Each row was made from one small tree. The marks that hang from a mark follow it in brackets, in alphabetical order. Every link used is in the known rows. Write each row's tree.
Known rows:
M(B(L(F(K)) S)): [-1.132  1.573 -1.972 -1.418  3.713  0.439  1.530  0.143 -2.721  3.206
  1.323 -3.811 -0.453  2.695 -2.317 -0.426  0.493  3.764 -1.126 -0.656
  0.279]
F(L S(B)): [-2.460 -1.054  1.789 -0.646  0.665 -1.595  1.186 -1.167 -1.837 -0.638
 -0.827 -2.080 -0.564  1.507  0.971 -0.026 -0.841 -1.504  0.242 -1.346
  0.144]
E(R(M) T): [ 1.766 -1.487  0.871  2.197 -3.436 -0.579 -0.323  2.690  2.841 -1.659
 -0.174  2.102  1.709 -2.537 -0.366  1.325  0.682 -3.863 -0.435  0.983
 -0.114]
L(F(S)): [-0.229  0.074  2.247 -2.194  0.204 -2.939  0.186  0.806 -0.617 -0.742
 -1.066  0.978 -0.892 -0.070 -0.021  0.708 -1.451 -0.789  0.928 -0.135
  0.130]
S(B(L) F(K)): [-0.516  0.577 -3.222 -0.363  0.738  0.017  0.828 -1.313 -2.078 -0.774
  1.542 -4.748 -0.192  1.771 -1.118 -1.041 -0.080  2.382  0.757 -1.794
  0.585]
B(L S): [ 0.167  0.880 -2.323  0.197  0.517  0.252  1.181  0.590 -0.657  2.229
  0.784 -0.702  0.036  1.516 -0.887  0.300  0.476 -1.550 -1.075 -1.226
  0.345]
E(R(M)): [ 0.530 -0.400  1.216  1.859 -3.231 -1.477 -0.651  0.760  1.468 -1.760
 -0.670  2.770  0.911 -1.579 -0.266  1.420  0.922 -2.615  0.159  0.582
  0.781]
S(B F(K(R) L)): [-0.715  2.216 -2.330 -1.161 -0.406  0.137  0.488 -2.674 -0.547 -1.848
  0.502 -2.632 -1.219 -0.435 -0.076  0.191 -1.541  2.338  1.285 -0.942
  1.807]
T(E(R(M(B) S(F)))): [ 0.318 -0.702  3.324  3.499 -0.051  0.463 -1.398  1.548 -0.371 -0.441
 -1.874  2.380  2.657 -0.245 -0.653 -1.360  1.490 -0.452 -0.439  2.695
 -2.099]
F(K(R(M S)) L): [-0.135  0.719  1.686 -0.253 -1.433  0.437 -0.140 -3.306  0.695 -1.670
 -0.170  2.971 -0.443 -0.986  1.399  0.873 -0.820  2.694  0.800  0.298
  0.631]
B(L(F(K(R(S))))): [ 1.166  1.245  0.879 -2.945  0.682  0.853  0.184 -1.590 -0.291 -0.155
  1.276  0.335 -1.664  0.298 -1.016  0.828 -1.882  2.544  0.523  0.208
  0.924]
E(T): [ 2.310 -1.503 -1.107 -0.003 -1.986 -0.366 -0.918  3.405  1.352 -0.093
  1.028  3.958  1.026 -1.684  0.327  0.879  0.186 -4.195 -0.620 -0.631
  0.202]
S(B(L) F): [-0.408  0.625 -2.263  0.122  0.641 -0.038  0.407 -0.322 -1.722 -0.461
  1.160 -4.104 -0.313  1.478 -0.298 -1.022  0.545 -0.847  0.392 -1.147
  0.654]
R(M(B(L)) S): [-0.979 -0.927  2.152  1.597  1.417  0.658 -0.673 -0.649 -1.954  1.647
  0.643  1.550  0.615  1.283  1.040 -1.243  2.728 -0.046 -1.171  0.500
 -0.755]
F(K L S(B)): [-2.441 -1.004  0.821 -1.188  0.825 -1.485  1.627 -2.186 -2.221 -0.956
 -0.412 -2.637 -0.457  1.863  0.098  0.013 -1.601  1.770  0.599 -2.069
  0.030]
R(M): [ 0.489 -0.664 -0.242  1.098 -2.509 -1.452 -1.322  0.337  0.862 -1.186
 -0.110  4.209  0.489 -1.781  1.464  0.541  1.554 -1.706  0.175 -0.042
  0.656]
L(F(K(R) S(B))): [-0.999 -0.150  1.042 -2.011  0.434 -2.124  0.158 -1.997 -0.288 -1.403
 -1.214 -0.885 -2.530 -1.281 -0.313  0.429 -2.195  1.444  0.883 -0.223
  0.759]
M(B(L)): [-0.132 -0.191 -1.207 -0.104  1.178  0.764 -0.532  1.012 -1.840  2.760
  2.104  1.181  0.295  0.646 -0.041  0.001  1.996 -1.522 -1.819 -0.956
  0.813]
F(S(B)): [-1.431 -1.948  1.293  0.306 -0.139 -2.648 -0.211 -0.285 -1.259 -0.474
 -1.464  0.745 -0.641  0.326  0.785 -0.450 -0.220 -2.803  0.007 -1.238
 -0.170]
R(E(T) M(B)): [ 1.458 -2.266 -0.565  1.874 -0.859  1.756 -2.456  3.711  3.379  1.531
  0.146  4.353  1.560 -3.073  2.449 -0.341  3.237 -2.040 -1.285  1.985
 -1.290]
F(K S(B)): [-1.509 -1.952  0.352 -0.132  0.002 -2.471  0.247 -1.246 -1.647 -0.760
 -1.094  0.100 -0.529  0.565 -0.026 -0.408 -0.950  0.490  0.369 -1.931
 -0.219]
F(K(R) S): [ 0.564  0.216  0.068 -0.730 -1.657 -1.867 -0.411 -1.659  0.905 -0.248
 -0.885  4.194 -1.371 -2.765  0.259  1.469 -2.023  0.626  0.282 -1.102
  0.642]
S(B(L(F(K)))): [-0.560 -0.405 -1.520 -2.430  1.444  0.137  0.960 -0.520 -1.948 -0.566
  2.005 -4.590 -1.019  1.906 -1.482 -0.179 -0.265  2.078  0.393 -1.124
  1.204]

Write each row's tree:
[ 0.053  2.747 -4.043 -0.088  1.125 -0.043  1.886 -0.763 -1.312  1.006
  0.759 -3.886  0.178  2.119 -2.005 -0.575 -0.779  3.526  0.483 -1.608
  0.062]  B(L S(F(K)))
[-1.474  1.196 -2.014 -1.162  0.374 -0.486  0.971 -1.597 -2.150 -1.846
  0.690 -4.022  0.057  1.981 -0.467 -0.597 -1.050  2.887  1.591 -1.637
  1.035]  S(B F(K L))
[ 0.629  2.734 -2.649 -2.063  1.101  0.689  1.481 -1.079  0.327  1.352
  1.055 -2.386 -1.857 -0.041 -1.951  1.114 -1.478  2.791 -0.203 -0.172
  1.372]  B(L(F(K(R))) S)
[ 0.476 -0.978 -2.079  2.497  1.541  3.183  0.000  2.898  2.765  3.870
  0.515 -1.135  1.381 -0.860  1.219 -1.010  3.388 -0.732 -2.304  1.822
 -1.989]  R(E(T) M(B(L S)))
[ 0.712 -1.542  1.258  2.824 -1.553 -0.166 -0.742  2.926  1.420  0.252
 -0.030  2.162  1.840 -2.076 -0.285  0.494  2.123 -3.425 -1.593  1.310
 -0.370]  E(R(M(B)) T)
[-0.949  2.363 -1.994  1.283  1.737 -1.322 -0.221  1.141 -1.904  2.276
 -0.973  0.361  0.384  1.364 -0.637 -1.212  1.221 -0.130 -0.478 -0.413
 -0.112]  M(B(S(F)))
[ 0.701 -2.507  2.325  1.032  0.087  1.147  0.967  1.771 -0.262 -0.180
  0.599 -2.827  1.000  1.978 -1.616 -0.340 -0.249 -4.630 -1.072  0.037
 -0.842]  E(R(S(B(L))) T)
[ 0.592 -1.210  1.644  1.613  0.668  1.747  0.328  1.007 -1.151 -0.724
 -0.356 -3.388  1.668  2.199 -2.084 -1.286 -0.338 -1.883 -0.230  1.085
 -1.605]  T(E(R(S(B(L) F))))
[ 0.042  1.122  0.083  0.077  0.751  0.652 -0.210 -2.000 -1.038 -0.506
  0.127 -1.906 -1.462  0.684  0.317 -1.182 -0.390 -1.103  0.448  0.159
  0.393]  K(R(S(B(L) F)))
[-0.956  1.674  1.164 -0.079 -0.191 -0.511  0.734 -2.556 -1.261 -2.580
 -0.470 -0.963  0.856  1.806  0.635 -0.697 -0.834  4.917  2.309 -0.125
 -0.394]  R(M S(F(K L)))
[-0.068 -0.487  0.799 -1.519 -0.071  2.422 -0.961 -1.945  1.598 -0.247
 -0.468  1.667 -1.034  0.015  1.503  0.177 -0.964  1.180  0.607  0.526
  0.197]  F(K(R(E S(B))) L)
[ 2.265 -0.290  1.267 -0.743 -1.838  1.168 -2.944  0.679  3.416  0.582
 -1.065  7.797 -0.712 -2.185  2.153  0.861 -0.115 -2.777  0.173  1.412
  0.052]  K(R(E S))
[ 2.922 -1.637  1.515  1.267 -2.649  1.988 -2.619  1.673  5.446 -0.436
 -1.067  6.536  0.281 -4.225  3.119  0.353  0.794 -2.774 -0.092  2.792
 -1.254]  K(R(E(T) M S))
[-0.391  0.375  0.593 -2.882  1.471 -1.230  1.833 -0.867 -1.419 -0.140
  0.811 -3.269 -0.938  1.204 -1.271  0.639 -1.982  3.459  0.697 -1.070
  0.070]  B(L(F(K S)))
[-0.130 -0.038 -0.944 -1.093  1.758  2.227 -0.609  0.359  0.939  1.490
  1.570 -1.618  0.025 -0.384  0.453 -0.264  2.243  4.937 -0.151  1.593
 -0.346]  R(E M(B(L(F(K)))))
[ 1.033  1.222  2.757 -0.133 -0.637  0.275  1.351  1.793  0.313 -1.739
 -0.267 -1.879  1.727  1.810 -1.355  0.545 -2.113 -1.911  1.043  0.571
 -0.603]  E(R(S(F(L))) T)
[-0.305  0.391  1.514 -2.440  1.373 -1.328  1.473  0.090 -1.085  0.227
  0.410 -2.651 -1.017  0.975 -0.502  0.708 -1.235  0.136  0.351 -0.363
  0.098]  B(L(F(S)))
[ 0.885 -1.466  0.317 -0.545 -0.815  1.326 -2.384 -0.974  2.045 -0.125
 -1.068  4.435 -1.173 -1.184  1.398 -0.214 -0.359 -0.053  0.450  0.607
 -0.149]  F(K(R(E S(B))))
[ 1.789 -2.057  0.981  2.690 -3.345  0.334 -1.283  2.339  2.358 -1.379
 -0.699  3.974  2.286 -2.683 -0.504  1.112  0.999 -2.888 -0.798  1.733
 -0.634]  T(E(R(M)))
[-1.914  3.332 -1.568  0.300  2.528 -0.252  1.183  0.266 -2.472  2.161
 -0.333 -2.509  0.478  2.596 -0.451 -0.762  0.611  1.136 -0.250 -0.472
  0.215]  M(B(S(F(L))))
[ 1.163 -2.443 -0.616 -0.126 -1.045  0.741 -1.012  0.641  3.915  0.085
 -1.199  1.560 -0.973 -3.533  1.418  0.216 -1.234 -0.896 -0.292  0.484
 -1.112]  F(K(R(E(T))) S(B))
[-1.855  3.990 -1.341  1.867  1.109  0.276  0.638 -1.862 -0.052  1.154
 -0.998 -1.671 -0.495 -0.818  0.953 -0.470  1.191  1.888 -0.251  1.244
  0.583]  K(R(M(B(S(F(L))))))
